Each row comes from the steps of one path. Every step used is in the known rows, and no mark comes twice. Write the path behind each row, first mark first.
Known rows:
gipu/pila/kizoz/koze/sufuzo: [-0.258  1.669  0.558  0.243 -0.690 -1.391  0.513 -1.957 -0.854 -2.010
 -1.180 -2.282  1.401  2.310  0.144 -0.028  0.073 -0.257  1.188  0.583
 -0.880 -0.256  0.592  1.371 -2.480  0.125 -0.571  0.860 -0.062  1.320
  1.000 -0.296 -2.292 -0.708  5.040  1.522  0.628]
kizoz/koze: [-0.466  0.361 -0.719 -0.202  0.739 -1.159 -1.083 -1.868  0.773 -2.464
 -0.627  0.913 -0.671  1.740  1.121  1.398 -0.465 -2.204  0.022  0.360
  0.054  0.566  0.205  0.118 -4.857  0.122  0.386 -0.251 -1.280  1.635
 -1.854 -1.315 -1.438 -0.565 -4.325  0.336  0.164]
gipu/bapin/kizoz/koze/sufuzo/lopo: [-0.087  2.150  2.902  0.006  1.516  0.451  2.785  0.033  2.053  4.299
  1.171  0.682 -1.398 -0.010 -0.495  2.273 -1.335  0.531 -0.055  0.615
 -0.144  1.083 -1.334 -1.751 -0.066  0.665 -1.183  0.447  0.571 -0.010
  1.445 -1.176 -0.912 -0.200 -0.886  0.446  0.446]
pila/kizoz: [ 0.357 -1.314 -0.058 -0.965 -1.457 -1.112 -1.124 -1.667 -0.344 -3.867
 -1.642 -0.003 -0.480  0.790  0.887 -0.229  0.264 -2.203  0.406  0.706
  0.372 -0.641  1.835  1.242 -1.253 -0.108  0.354  1.326 -2.000  1.355
 -1.465 -0.397 -1.692 -0.997 -2.131  0.120  1.451]
bapin/pila/kizoz/sufuzo: [-0.639 -0.779 -2.149 -0.357 -1.014 -0.811 -0.130  3.809 -1.348 -3.093
 -0.863 -0.198  1.023 -1.631  0.564 -0.480  0.764  0.983  0.664 -0.404
  0.462 -0.942  0.554  0.528 -1.312 -0.345  0.870 -1.696 -2.032  1.587
  1.742  0.404 -2.019  0.275 -1.847  0.214  0.108]
lopo/bapin/kizoz/sufuzo/pila: [-0.490 -0.579 -0.861  0.317 -0.080  0.503 -1.245  3.390 -0.177  4.547
  0.781  0.724  0.609 -1.066  0.410  0.035  0.225  0.519 -0.119  0.300
  0.372 -1.038 -2.390 -1.632  3.695 -0.282  0.416  0.208  1.177  0.164
  0.456  0.540 -0.493  0.697 -1.545 -0.239 -0.477]
gipu/sufuzo/pila: [-0.108 -0.649  0.084  0.344  0.020 -2.701  1.156  1.806 -1.374 -0.710
 -0.176 -1.076  1.689  2.392  0.624 -0.303 -0.015 -0.337 -1.019  0.664
 -0.489  1.322 -1.615 -0.160 -0.814  0.418 -0.647  0.859  1.348  1.689
 -5.084  0.046  2.946  0.101 -0.609 -0.380 -0.722]
kizoz/koze/sufuzo/lopo/bapin: [-0.102  1.214  0.607  0.433  1.269  2.570  0.423 -3.359  1.065  1.138
  0.320  0.615 -1.359  0.468 -0.573  0.665  0.084 -0.009 -0.221 -0.274
 -0.416  0.959 -0.238  0.384  0.435  0.064 -0.286  0.344  0.756 -2.360
  2.895 -0.199  1.981  0.013  0.819  0.073 -0.269]
lopo/sufuzo/pila/kizoz: [ 0.557 -1.871 -0.459  0.524 -0.826  0.695 -1.300 -0.938 -1.645  0.267
 -1.428  0.856 -0.995  1.790  0.489 -2.302  1.464 -0.302  0.238  0.634
 -0.161 -1.325  0.659  1.752  2.140 -0.376  0.206  1.101  0.094  1.132
 -6.922  0.919  1.559 -0.079  1.409 -0.428  0.835]
pila/kizoz/sufuzo/lopo/bapin: [-0.066 -1.659  0.244  0.523 -0.121  3.207  0.604 -0.263 -0.224 -1.943
 -0.816  0.766 -1.433 -0.886 -0.321 -0.432  1.130 -0.002  0.729 -1.230
  0.195  0.226  0.084  1.779  4.662 -0.544  0.301 -0.205 -1.806 -1.273
  5.228  0.432 -0.798 -0.411  1.484 -0.246  0.511]
gipu/pila/kizoz/sufuzo/lopo/bapin/koze: [ 0.346 -0.112  1.306  1.508 -0.236 -0.543  2.066 -0.199 -0.057 -2.336
  0.324 -0.794  2.237 -0.748 -1.696 -0.406 -0.287  1.285  0.785 -1.658
 -0.222 -0.677  0.118  0.924  0.885 -0.512  0.117 -1.293 -1.339 -0.158
  1.223  1.093 -2.603  0.072  5.682  0.146 -0.220]
kizoz/sufuzo/lopo: [-0.242 -1.368 -0.690 -0.520  0.667  0.014  0.215  1.135 -0.060 -1.916
  0.588 -0.397 -1.282  0.258  0.378  0.620  0.348 -0.113  0.261 -1.338
  0.319  2.675 -1.483  0.668  0.388  0.132  0.119 -0.905  0.086  0.142
  4.020 -0.486 -1.956  0.132  0.401 -0.204 -0.931]
kizoz/koze/sufuzo: [-0.516  1.565 -0.993 -0.670  0.232 -0.103 -1.246 -1.279  0.417 -1.648
 -0.606 -0.325 -0.532  1.086  0.469  0.901 -0.468 -0.802  0.050  0.246
 -0.542  1.186  0.089 -0.152 -2.865  0.502 -0.157  0.190  0.763  0.343
  0.904 -1.384 -0.147 -0.324 -0.729  0.798 -0.096]
koze/sufuzo: [ 0.016  0.456 -0.611 -1.733 -1.185 -1.297 -1.682 -0.716 -0.611 -2.385
 -0.564 -1.126 -0.411  0.120  0.657 -0.691 -0.174 -0.691 -0.318  0.279
 -0.168  1.118  0.388 -0.173 -0.415  0.427 -0.508  0.968  1.874 -0.259
  0.898 -0.896  1.157 -0.371 -0.574  0.338 -0.404]
bapin/koze: [ 0.500  0.047 -0.489 -0.645 -0.453 -2.850 -1.489 -0.313  0.750 -3.780
  0.038  0.388  0.909 -0.621 -0.138  0.427 -1.619 -1.689 -0.627  0.082
  0.386  0.064  0.942 -1.078 -5.984  0.211  0.399 -0.965 -0.564  1.337
 -5.492 -0.916 -0.714 -0.056 -3.651 -0.285 -0.210]
gipu/bapin: [-0.011 -0.479  2.613 -0.596 -0.163 -1.902  1.124 -0.398  0.002 -4.305
 -0.815  0.551 -0.753  0.343  0.925  1.115 -0.400 -2.071 -0.790  0.597
 -0.131  0.486 -1.665 -0.244 -3.275  0.021 -0.464  1.235 -0.234  1.457
 -1.667 -1.236  0.680 -0.955 -5.299  0.047  0.727]
gipu/sufuzo: [-0.166  0.029  0.191  0.040 -0.711 -1.844  0.720  0.025 -0.483 -3.307
 -1.149 -0.357  1.023  2.734  0.662 -0.325 -0.461 -1.651 -0.573  0.654
 -0.447  1.949 -1.115  0.019  1.055  0.401 -0.497  0.571 -0.264  1.825
 -1.683 -0.762  1.445 -0.493 -3.218 -0.121 -0.440]
koze/sufuzo/pila/kizoz: [ 0.367 -0.563 -0.291 -0.695 -1.151 -1.174 -1.026  1.074 -1.533 -0.378
 -0.677 -1.829  0.060  0.036  0.379 -1.575  0.738  0.504  0.300  0.412
 -0.333 -0.752  1.244  0.594 -0.149  0.204 -0.395  1.641  1.957  0.166
 -2.259  0.297  1.032 -0.132  4.285  0.232  0.522]

Write each row's path:
[-0.334  0.997 -1.172 -0.170  0.799 -0.894 -0.725  1.149 -0.628  0.952
  0.307 -0.785  0.156  0.986  0.515  0.319 -0.111  0.439 -0.068  0.459
 -0.542  0.415 -1.032 -0.626 -4.875  0.451 -0.294  0.366  2.478  0.396
 -3.672 -0.344  1.308  0.378  1.953  0.448 -0.526]	kizoz/koze/sufuzo/pila
[ 0.032 -0.916 -0.928  1.506  0.458  1.732 -1.409 -1.478 -0.749  1.239
 -1.628  1.701 -0.803  2.480  0.410 -0.834  1.112 -0.434  0.478  0.425
 -0.356 -1.273  0.622  1.764 -2.118 -0.303  0.508 -0.081 -0.844  1.287
 -7.216  0.421  0.471 -0.009  1.166  0.033  1.106]	lopo/sufuzo/pila/kizoz/koze
[ 0.833  0.062  0.142  0.401 -1.105 -0.083 -0.913  1.159 -0.680 -0.210
 -0.207  0.068  1.518 -2.312 -1.345 -1.504 -0.582  1.259 -0.214 -0.152
 -0.427 -2.825  1.772 -0.539 -0.594  0.024 -0.259  0.429  0.574 -0.958
 -5.597  0.986  2.847  0.143  4.144 -0.116  0.391]	lopo/bapin/koze/sufuzo/pila/kizoz
[-0.465 -1.142 -1.408 -0.400 -0.983  0.093 -1.225  1.720 -0.603 -4.216
 -1.358  0.081 -0.252  0.365  0.706 -0.003  0.538 -0.516  1.135 -0.745
  0.139  0.300  0.765  1.433  0.928 -0.115  0.327 -0.368 -1.784  1.344
  2.932 -0.571 -2.750 -0.555 -0.534  0.553  0.684]	pila/kizoz/sufuzo
[ 0.080 -1.388  0.806  0.235 -0.263 -1.486  2.070  0.389 -1.225 -2.702
  0.102 -2.620  0.715  1.694 -0.050 -0.257  0.929  0.587  1.384 -1.040
 -0.021  1.244 -0.544  2.287  1.018 -0.351 -0.126 -0.073 -0.502  0.977
  3.753  0.487 -4.126 -0.102  5.342  0.632  0.073]	gipu/pila/kizoz/sufuzo/lopo
[-0.581 -1.279 -1.677 -0.376  0.376 -1.416 -0.959  3.988 -1.513 -1.455
  0.111 -0.914  0.417 -0.132  1.073 -0.061  0.670  0.465 -0.119 -0.646
 -0.097  1.059 -2.301 -0.158 -2.168  0.077  0.153 -0.100  1.740  1.347
 -0.864  0.028 -0.213  0.482  0.932 -0.108 -0.843]	kizoz/sufuzo/pila
[ 0.472  0.890  1.377 -0.679 -0.195  1.301 -0.185 -2.352  1.083  5.248
  1.235 -0.099 -0.986 -0.237 -0.542 -0.560 -0.385  0.306 -0.402  0.708
  0.329  0.350  0.346 -1.102  6.141  0.097 -0.554  1.335  1.833 -2.361
  2.757  0.019  0.717  0.083  0.263 -0.354 -0.089]	koze/sufuzo/lopo/bapin/kizoz
[ 0.852  0.380  0.285 -0.779  0.066 -1.528  0.185 -0.411  0.818 -1.145
  1.233 -0.802  0.367 -0.466 -1.222 -0.229 -1.558  0.944 -0.501 -0.769
  0.001  1.451  0.935 -0.760 -2.890  0.736 -0.555 -0.663  1.630 -0.862
 -2.360 -0.472  0.071  0.270  2.581 -0.260 -0.983]	bapin/koze/sufuzo/lopo
[-0.337  1.812 -0.145  0.560  0.549  1.059 -1.001  0.423  0.432  6.851
  0.808  0.700  0.768  0.252 -0.126  0.452 -0.574  0.553 -0.291  1.512
 -0.224 -1.492 -0.904 -2.092  0.832  0.221 -0.152  0.736  2.083 -0.807
 -2.131  0.149  1.415  0.472 -0.105  0.266 -0.088]	lopo/bapin/kizoz/koze/sufuzo/pila
[ 0.017  0.546  1.177  0.670  1.511  1.748  0.297 -3.391  2.533  4.622
  1.125  2.166 -0.986  0.428 -0.233  1.822 -0.808 -1.114 -0.065  0.933
  0.536 -0.318 -0.103 -0.886  0.735 -0.209  0.230 -0.249 -1.232 -0.753
  0.442 -0.706 -1.622 -0.042 -3.775 -0.434  0.389]	sufuzo/lopo/bapin/kizoz/koze
[-0.312 -0.053 -0.542 -0.070  0.010 -0.305 -1.142 -1.987  0.677 -3.166
 -1.629  1.190 -0.960  1.224  0.924  1.091 -0.106 -2.082  0.925  0.567
  0.087 -0.798  1.517  1.192 -4.230 -0.067  0.568 -0.060 -3.258  1.671
 -0.628 -0.941 -2.341 -0.870 -2.747  0.604  1.553]	pila/kizoz/koze
[-0.157 -0.771 -0.371  0.626  0.506 -0.765 -0.770 -0.178 -0.258 -1.038
 -0.806  0.170 -0.377  1.158  0.832  0.621  0.537 -1.204  0.497  0.720
 -0.016 -1.355  0.664  0.874 -5.445 -0.084  0.473  0.099 -1.284  1.890
 -4.598  0.063 -1.489 -0.204  0.491  0.221  1.323]	sufuzo/pila/kizoz/koze
[ 0.545 -0.155  0.707 -0.003 -0.800  1.122  1.422 -1.371 -0.473  0.723
  0.267 -0.820 -0.182 -2.373 -0.993 -1.821  0.996  1.546 -0.110 -0.210
  0.150 -1.756  2.532  0.512  2.575 -0.510  0.071  0.101 -0.231 -2.245
  2.379  1.311  2.651  0.171  2.042 -0.422  0.022]	koze/sufuzo/lopo/bapin/pila/kizoz
[-0.505 -0.753 -1.483  0.462 -1.051  0.722 -0.231  2.100 -1.138 -2.413
 -1.095  1.240  0.847 -2.748  0.059 -0.767  1.293  0.775  0.297 -0.470
  0.128 -2.172  0.599  0.611  1.222 -0.836  1.088 -1.360 -2.696 -0.101
  2.947  0.934  0.089  0.207 -1.982 -0.063  0.268]	lopo/bapin/pila/kizoz/sufuzo
[ 0.445  0.190  1.239 -0.667 -0.143  1.587 -0.090 -3.058  0.000  0.641
  0.420 -0.334 -1.288 -0.268 -0.565 -0.808  0.511 -0.142 -0.615 -0.407
 -0.120  1.112 -0.054  0.519  4.157 -0.113 -0.533  1.525  1.761 -2.749
  2.613  0.151  2.543 -0.164  2.008 -0.407 -0.671]	koze/sufuzo/lopo/bapin
[-0.282  1.436  0.034  0.479  1.569  1.070  1.315 -1.109  0.456  2.415
  1.093  0.148 -0.008 -1.628 -0.952 -0.097  0.402  1.413 -0.708 -0.178
 -0.129 -0.397  0.015 -0.389 -1.977 -0.236  0.062 -1.120  0.475 -2.392
  1.491  0.725  2.897  0.706  0.011 -0.337 -0.909]	kizoz/koze/sufuzo/lopo/bapin/pila
[-0.354 -0.870 -0.637  0.487  1.034  0.562  1.174  1.211 -0.619  0.280
  1.017  0.191  0.326 -2.439 -0.310 -0.295  1.079  1.381 -0.522 -1.184
  0.421 -0.135 -1.617 -0.095  1.032 -0.627  0.732 -1.839 -0.741 -1.097
  3.617  0.975  1.286  0.779 -1.226 -0.701 -1.224]	kizoz/sufuzo/lopo/bapin/pila
[-0.119 -0.453 -0.268 -0.260 -0.551 -1.262 -0.498 -1.022 -0.883 -0.935
 -0.014  0.647  0.841 -1.576  0.463 -0.733  0.359 -0.951 -1.094  0.651
  0.210 -1.589  0.316 -0.599 -1.116 -0.744  0.905 -0.255 -0.759 -0.266
 -1.849  0.617  2.940  0.199 -5.204 -0.658 -0.055]	lopo/bapin/pila
[ 0.010  1.983  0.255 -0.422  1.147  0.557 -0.060 -0.827  1.964  5.106
  1.559 -0.262 -0.914  1.274 -0.266  1.262 -1.101  0.681  0.329  0.632
  0.373  1.179 -0.033 -1.359  0.338  0.592 -0.623 -0.473  1.098 -0.240
  1.462 -0.919 -2.283  0.324  0.023  0.379 -0.230]	bapin/kizoz/koze/sufuzo/lopo
[ 0.013  0.789 -0.513  0.191  0.845  0.461  1.528 -0.205  0.124  0.948
  0.400 -0.914 -0.139 -0.835 -0.716 -0.045  0.366  1.758  0.605 -0.243
  0.047 -0.491  2.058  0.500 -2.950  0.066  0.017 -1.097 -1.142 -0.183
  0.871  0.361 -0.164  0.363  2.121  0.256  0.381]	bapin/pila/kizoz/koze/sufuzo/lopo
[ 0.166 -0.653  0.021  0.704  0.850  0.730  0.155  0.959  1.072 -1.562
  0.760  1.108  0.537 -2.068 -1.225  0.468 -0.738  0.638 -0.302 -1.825
  0.217  0.788 -0.422 -0.502  0.563 -0.169  0.341 -1.954 -0.584 -1.236
  1.199 -0.145 -0.281  0.383  0.312 -0.621 -1.304]	kizoz/sufuzo/lopo/bapin/koze
[ 0.150 -1.187  0.343  0.762 -0.609 -1.335  1.321  1.599 -1.682 -1.682
 -1.331 -0.953  1.299  2.344  0.408 -0.832  0.266 -0.250 -0.035  0.741
 -0.511 -0.027 -0.127  0.968  0.299  0.249 -0.468  1.084 -0.380  2.001
 -3.553  0.500  1.467 -0.111  1.764 -0.119  0.258]	gipu/sufuzo/pila/kizoz
[-0.424 -0.802 -1.558 -0.480 -0.092 -1.499 -1.316  4.804 -0.340  3.342
  1.043 -0.329  0.758 -0.171  1.098  0.251 -0.022  0.967  0.158  0.495
  0.571  0.181 -2.097 -1.620  0.464  0.240  0.276 -0.466  1.734  1.617
 -1.106 -0.048 -2.401  0.796 -1.515  0.010 -0.657]	bapin/kizoz/sufuzo/pila
[ 0.416  1.437 -0.217 -0.236 -1.015 -0.377 -1.498 -0.604  0.507 -1.616
 -0.339  0.939  1.577 -1.919 -0.912 -0.697 -1.381 -0.161 -0.885 -0.182
 -0.412 -0.821  0.501 -1.316 -0.126  0.277 -0.041  0.194  1.154 -1.636
 -1.553 -0.240  2.390 -0.145 -0.611 -0.025 -0.490]	lopo/bapin/koze/sufuzo
[-0.173 -1.070  0.242  0.296  0.612  1.908  0.171 -0.109  0.141 -0.845
  0.368  0.408 -1.111 -0.199 -0.009  0.365  0.710 -0.061 -0.240 -1.261
  0.097  1.438 -1.561  0.727  3.725 -0.460  0.248 -0.528 -0.260 -1.412
  4.684  0.112  0.233 -0.006 -0.154 -0.388 -0.817]	kizoz/sufuzo/lopo/bapin
[ 0.647  0.318  2.341  0.401 -0.843 -2.003  1.770  3.254 -0.573 -1.108
 -0.340 -0.508  1.400 -2.409 -1.176 -0.336 -0.909  1.225 -0.349  0.079
 -0.676 -1.546  0.515 -1.009 -4.164  0.478 -0.881  0.773  0.665  0.845
 -5.756  0.205  1.781 -0.207  3.464  0.125  0.777]	gipu/bapin/koze/sufuzo/pila/kizoz
[-0.696  0.230 -0.761 -0.256 -0.833  0.707 -1.506  1.400  0.345  2.344
  0.068  1.433  0.464 -0.873  0.590  0.574 -0.134 -0.629  0.068  0.195
  0.404 -0.242 -2.197 -1.273  5.366 -0.126  0.534 -0.178 -0.172 -0.100
  3.429 -0.247 -1.602 -0.064 -4.169 -0.055 -0.199]	lopo/bapin/kizoz/sufuzo
[ 0.123  1.014  1.044  0.769  0.672  3.526  0.335 -3.144  1.141  0.639
 -0.581  0.817 -1.586  0.323 -0.979  0.167  0.545 -0.193  0.683 -0.602
 -0.331 -0.545  1.952  1.401  1.751 -0.206 -0.221  0.815 -1.262 -2.135
  2.843  0.150  0.548 -0.535  2.675  0.277  0.862]	pila/kizoz/koze/sufuzo/lopo/bapin
[-0.355  1.312 -1.004 -0.271 -0.436  0.531 -0.949 -1.431  0.366 -1.993
 -1.542 -0.130 -0.430  1.006  0.411  0.375 -0.153 -0.706  0.879  0.143
 -0.380 -0.330  1.932  0.744 -1.849  0.388 -0.199  0.472 -0.889  0.226
  0.861 -0.780 -1.107 -0.821  0.841  1.076  0.963]	pila/kizoz/koze/sufuzo
[-0.148 -1.679 -1.220  0.037  0.145 -0.308  1.376  2.628 -0.470 -1.563
  0.449 -0.603 -0.198 -1.824 -0.096 -0.439  1.106  1.724  0.564 -1.284
  0.690  0.002  1.208  0.941 -0.262 -0.346  0.676 -2.182 -1.975  0.496
  2.940  0.687 -1.957  0.623  0.908 -0.351 -0.047]	bapin/pila/kizoz/sufuzo/lopo
[ 0.296  0.389  2.124  0.835  0.200  0.654  2.053 -1.958  1.071  4.617
  0.812  0.611  0.496  2.012 -0.447  0.173 -0.861 -0.711 -0.821  0.865
  0.005  1.331 -0.819 -0.803  6.981  0.061 -0.518  0.646 -0.394 -0.689
  0.926  0.112  1.844  0.055 -2.948 -0.937 -0.463]	gipu/sufuzo/lopo/bapin/kizoz
[ 0.392  0.200  0.319 -0.316  0.120  0.360  0.915 -0.920 -0.682  1.730
  1.284 -0.865 -0.033 -1.850 -0.820 -1.168  0.553  1.333 -1.019 -0.147
  0.022 -0.169  0.141 -0.371  2.358 -0.325 -0.026 -0.126  1.626 -2.623
  1.801  0.826  3.885  0.647  0.526 -0.714 -0.903]	koze/sufuzo/lopo/bapin/pila
[ 0.577 -0.532  1.646 -0.492  0.197  0.591 -0.172 -3.070  1.656  4.298
  1.242  1.178 -1.369  0.370 -0.062  0.426 -0.419 -1.473 -0.427  0.838
  0.718 -0.417  0.340 -1.052  4.247 -0.223  0.151  0.670  0.055 -1.302
  0.874  0.146 -0.147 -0.044 -3.815 -0.826  0.262]	sufuzo/lopo/bapin/kizoz
[-0.213 -0.671 -0.534 -0.804  0.446 -0.476 -0.033  1.950  0.951  2.666
  1.508  0.003 -0.770  0.368  0.283  0.851 -0.336  0.588  0.388 -0.507
  0.856  1.757 -1.098 -1.123  2.793  0.244  0.041 -1.100  0.322  0.646
  3.780 -0.624 -3.930  0.385 -1.500 -0.170 -0.422]	bapin/kizoz/sufuzo/lopo
[-0.350  1.707 -0.804 -0.423  0.728 -1.236 -0.993  2.013  0.591  6.124
  1.055 -0.491  0.679  0.944  0.370  0.791 -0.838  0.850  0.048  1.433
 -0.027 -0.581 -0.891 -2.097 -2.568  0.633 -0.338  0.117  2.289  0.977
 -2.771 -0.254 -0.737  0.684  0.013  0.566 -0.194]	bapin/kizoz/koze/sufuzo/pila
